In the rows, zero is written as 128.
Known rows, with every way that one mark hangs from another
[j855 [j671 j179 [j771 [j552 j980]]]]: [ 84 100 137 140  96 142  98 131  94 133 126 126 134 144 127 172  82 111
 125 125 211 133 154 122 138 155 136 114  93 138  97]
[j428 j671 [j686 [j103 j369]]]: [129  79  78 130 124 163 114 149 137 124 175 152 145 152 198 117 168 121
 112 153 136 143  88 155 219 113 116 126 110 158  88]
[j855 [j671 j179 j504]]: [ 94  92 130 133 107 146 104 144 107 119  91 144 137 162 147 151 106 106
 159 129 192 132 143 121 119 149 142 116 125 153  87]
[j771 [j552 j980] [j671 j179 j504 j855]]: [ 92 116 111 136  86 154 119 127 105  95  78 130 137  76 148 147 100  98
  85 135 190 117 189 150 141 173 120 100 105 153 111]
[j671 j504 j771]: [101  89 117 148 102 128  85 125 145 131 150 144 152 155 170 151 127 102
 114 131 168 134 164 121 176 131 156 115 135 149 107]
[j103 [j369 j179 j980] j686]: [136  80 111 120 162 144 145 125 104 135 214 131 159  86 186 144 140 117
 128 163 172 138 104 127 183 113  72 115  98 124  94]
[j980 [j552 [j771 j671]]]: [118  81 121 133 129 122 115 154  99 114 200 148 140  75 181 139 135 121
 112 118 196 140 193 140 122 109 103 151  87 142 132]
[j369 [j103 j686]]: [139  67 105 133 146 105 118 128 116 146 187 141 146 104 173 111 124 106
 136 149 176 143 106 147 178 117 110 119  97 142 107]
[j103 [j369 [j179 j671] j980] [j686 j428]]: [163  76 101 112 153 145 144 128  98 136 193 129 173  60 196 142 130 122
 140 146 168 136  81 118 144 114  73 129  92 120  88]
[j369 j103 [j179 j671] [j980 j552]]: [219  89 142 126 168 121 167 121  93 133 198 137 130  55 169 118 100 115
 109 124 142 139 132 171 161 128  74 158  85 144  85]
[j179 [j671 [j771 [j552 j980]] j855]]: [144 109 128 146  81 101 107 111 119 130 168 119 137 109 164 161 106 108
  78 128 174 127 162 102 163 132 128 125  99 157 115]
[j428 j671 j686]: [122  81  82 138 116 123 111 147 134 139 189 148 134 180 187 120 142 121
  89 145 160 138 143 166 192 104 142 136 123 164  89]
[j428 [j671 j771] j686]: [117  85  83 150 103 127  90 138 144 151 181 144 140 188 179 129 144 112
  72 142 156 137 169 160 218 112 154 128 123 158  91]
[j103 [j369 [j980 [j552 j771]]] [j686 j428]]: [102  64  75 114 152 156 125 150  94 127 222 133 181  58 211 147 154 122
 171 141 198 140  88 125 125 112 108 117  82 130 104]
[j428 [j671 j771 j855] j686]: [128  91  72 160  87 123  89 131 143 135 169 136 136 186 184 126 159 105
  68 143 146 132 202 149 233 118 153 107 117 173  88]
[j686 [j103 [j369 j179 j980]] j428]: [156  72 108 119 151 196 141 132 101  93 189 155 176  65 192 128 122 128
 169 123 159 150  66 138 178 127  59 127  77 115  86]
[j428 j671 [j686 j103]]: [134  79  87 135 119 143 109 148 132 128 167 160 142 156 186 107 147 121
  93 140 145 142 107 166 213 114 130 135 112 160  86]
[j771 j552 [j671 j179 j504 j855]]: [100 108 119 141  89 163 115 127 109 104  64 130 134  73 160 138 107  93
  82 129 177 117 181 141 146 163 112  98 106 148  98]
[j552 [j771 [j671 j179 j504]] j980]: [100 104 119 131 100 136 101 146 104 104 138 161 154 119 146 146 116 114
 116 137 209 124 224 154 159 143 130 122 110 148 145]
[j428 [j671 j504 [j771 [j552 j980]]] j686]: [ 81 102  73 138  81 126  93 127 149 139 144 137 143 172 169 143 127 106
  65 152 159 128 159 179 195 141 191 108 136 169  92]
[j369 [j103 j686] j980]: [172  70 110 127 148 122 135 128 106 151 194 146 157  95 176 106 104 110
 137 153 181 145  94 163 205 123 104 121  91 136  88]
[j855 [j671 j771]]: [121  83 136 141 101 120  90 136 115 132 169 139 136 169 154 155 109 115
 144 127 194 149 158 106 149 120 129 127  98 138  97]
[j980 j552]: [101  79 116 137 149 123 125 143 111 122 201 134 136  93 182 145 135 120
 125 117 184 139 124 127 112 116 114 151 108 148 107]
[j771 [j552 j980]]: [ 93  92 116 127 109 116 127 126 108 119 204 137 141 113 161 154  87 125
 115 132 205 138 108 140 135 125 120 134 102 140 119]
[j428 [j671 j179 [j771 j552]] j686]: [ 94  96  91 149 101 158  96 133 128 162 124 130 132 166 160 139 125 104
  53 137 160 121 161 172 211 141 150 110 116 156  81]
[j103 j686]: [105  72 109 132 139 106 108 136 113 144 191 138 153 116 181 134 136 114
 121 145 194 138 104 117 152 108 114 127 110 138 109]
[j428 [j671 j771]]: [104  84 113 153 107 127  86 143 136 149 187 143 148 180 180 134 128 113
  98 130 157 138 178 135 184 117 144 112 121 142  96]
[j771 j552 j671]: [120  88 134 129 105 137 125 136 105 123 163 138 133  76 168 135  88 118
  87 129 195 142 140 145 136 118  86 137  89 122 109]
[j428 [j686 [j103 j369]]]: [139  78  92 127 132 162 122 133 131 113 179 148 143 112 188 133 156 121
 128 150 164 146  66 137 212 112  97 142  98 155 102]
[j980 [j552 [j771 [j671 j179 j855]]]]: [117  92 115 145 123 141 115 151  89 106 154 138 133  68 172 140 144 109
 104 115 192 123 224 132 133 130 100 128  84 152 128]
[j179 [j671 j771]]: [155  91 142 144 109 107 101 127 129 151 173 134 142 135 170 150 116 114
  96 124 168 134 149  99 164 113 117 149 114 142 109]
[j771 [j552 j980] j671]: [110  98 127 125 103 125 127 135 101 113 174 140 139  74 158 144  81 123
  91 133 207 141 144 155 130 130  96 141  85 129 123]
[j671 j179 j504]: [ 91  94 120 141 124 152 108 136 123 124 106 146 146 138 160 146 120 102
 127 127 180 121 142 130 150 149 138 115 137 154 100]

Rows
[102 103 111 151  84 117 101 109 120 118 183 123 142 122 158 161 112 106
  94 132 189 132 178 120 182 138 130 102  94 150 116]	[j671 [j771 [j552 j980]] j855]
[ 95 105 110 165  95 153  83 118 133 119  89 131 145 144 158 152 141  84
 104 127 162 111 209 112 197 162 150  83 133 161  99]	[j671 j179 j504 j771 j855]
[ 84  90  76 158  90 169  78 139 131 115  95 137 168 162 179 135 139  94
 123 117 150 119 191 135 161 157 164  78 125 151  80]	[j686 [j428 [j671 j179 j504 j771 j855]]]
[106  87 115 130 123 124 109 153 109 107 169 152 142  80 181 141 141 114
 117 123 188 135 196 143 115 121 128 141 104 150 129]	[j980 [j552 [j771 [j671 j504]]]]
[102  97 111 142 116 145 107 148 100 100 124 142 138  73 173 142 151 102
 105 119 183 119 225 136 127 142 122 119 102 159 125]	[j980 [j552 [j771 [j671 j179 j504 j855]]]]
[ 66  68  61 120 128 151  99 150 131 129 161 133 178 127 213 136 165 110
 159 155 159 134  84 127 124 124 143  88 123 138  87]	[j103 j369 [j686 [j428 [j671 j504]]]]
[107  65  70 119 139 162 117 153 112 141 198 135 183 115 213 128 144 121
 155 154 173 141  75 132 154 116 114 100 100 125  79]	[j103 [j369 j980] [j686 [j428 j671]]]
[129 116 122 142  72 106  99 108 132 122 133 123 140 116 162 163 111  99
  81 133 164 121 167 109 153 147 154 113 121 164 110]	[j179 [j671 j504 [j771 [j552 j980]] j855]]
[151  86 134 131 167 135 153 130  92 118 213 139 139  76 176 139 112 124
 114 118 172 138 142 151 143 122  84 149  98 136  89]	[j369 j179 [j980 j552]]
[110 110 106 139  87 133 101 139 105  87 130 155 149 112 152 143 130 106
 108 139 200 119 252 146 171 149 129 108 104 162 143]	[j552 [j771 [j671 j179 j504 j855]] j980]
[167  89 131 126 149 132 132 118 112 155 199 121 158  85 183 152 139 112
 103 159 158 133 122 109 194 116  82 122  98 126  97]	[j103 [j369 [j179 [j671 j771]] j980] j686]
[127  87 111 139 118 120 116 149  99 102 193 142 136  74 184 136 147 115
 107 120 189 135 219 130 132 111 102 136  82 152 131]	[j980 [j552 [j771 [j671 j855]]]]
[ 72 107 129 135  85 146  93 128 107 124  84 130 139 150 128 172  88 100
 128 130 198 127 153 127 132 170 164 102 116 148  94]	[j855 [j671 j179 j504 [j771 [j552 j980]]]]
[ 80 109 114 159  84 160  89 110 127 125  81 122 140 126 154 160 119  82
  87 126 165 110 181 119 180 169 152  77 121 158  94]	[j671 j179 j504 [j771 j552] j855]
[143  98 134 142  97 111  93 124 143 142 137 138 147 139 169 153 122 104
 100 129 155 130 153 106 159 128 148 135 136 153 105]	[j179 [j671 j504 j771]]
[126  95  72 151  85 150  76 131 154 115 108 149 148 167 185 115 170  95
  75 146 117 130 170 153 248 142 169  97 127 177  79]	[j428 [j671 j504 j771 j855] [j686 j103]]
[124  92 120 128 104 110 110 148 102 105 213 162 150 112 158 141 113 129
 118 137 216 142 213 149 163 110 106 140  88 140 154]	[j552 [j771 j671] j980]
[115 109 133 132  85 108 101 115 132 139 138 130 145 123 159 163  98 107
  86 133 171 126 136 119 143 141 157 130 128 152 112]	[j179 [j671 j504 [j771 [j552 j980]]]]
[186  94 140 123 144 144 156 124 111 130 213 135 144  96 182 150 118 123
 123 142 157 139 122 123 175 111  64 143 101 135  98]	[j103 [j369 [j179 j671] j980]]
[133  57  84 129 140 122 115 131 109 136 188 143 163  89 181 110 121 109
 158 138 180 145  89 154 156 121 111 118  88 133 101]	[j369 [j103 [j686 j428]]]
[109  89  88 143  93 131  97 133 138 155 170 135 134 169 175 134 125 111
  58 142 157 135 150 166 204 117 152 119 115 152  85]	[j428 [j671 [j771 j552]] j686]
[ 87 111 101 148  74 123  92 108 135 109 141 127 146 129 160 160 116  95
  97 136 175 127 180 127 173 153 163  90 119 162 111]	[j671 j504 [j771 [j552 j980]] j855]
[101  71  88 147 104 145  85 146 128 133 184 145 168 159 189 132 119 118
 130 117 166 141 149 139 155 119 141 113 108 131  90]	[j686 [j428 [j671 j771]]]
[111  80  88 146  91 170  85 135 119 109 140 145 169 116 193 121 120 109
 116 111 142 139 115 136 175 139 128  93  84 132  78]	[j686 j103 [j428 [j671 [j771 j552] j855]]]
[ 90  95 134 146  99 152  82 136 116 130  86 139 141 172 141 161 113  97
 141 127 186 130 170 113 145 156 155 107 123 148  86]	[j855 [j671 j179 j504 j771]]
[ 60  77  77 141 118 151  75 144 123 149 107 137 178 136 180 131 141  98
 120 135 167 120 135 135 145 149 166  87 127 135  81]	[j103 [j686 [j428 [j671 j179 j504 j771]]]]
[109  76 108 125 162 129 131 126 113 132 212 128 147  98 186 148 159 115
 130 158 172 137 108 119 159 108  79 113 102 131 111]	[j103 [j369 j179] j686]
[ 99 100 107 151 106 149 106 127 123 105  93 138 142 136 165 143 138  93
 122 127 168 114 173 121 167 154 137  96 131 169 100]	[j671 j179 j504 j855]
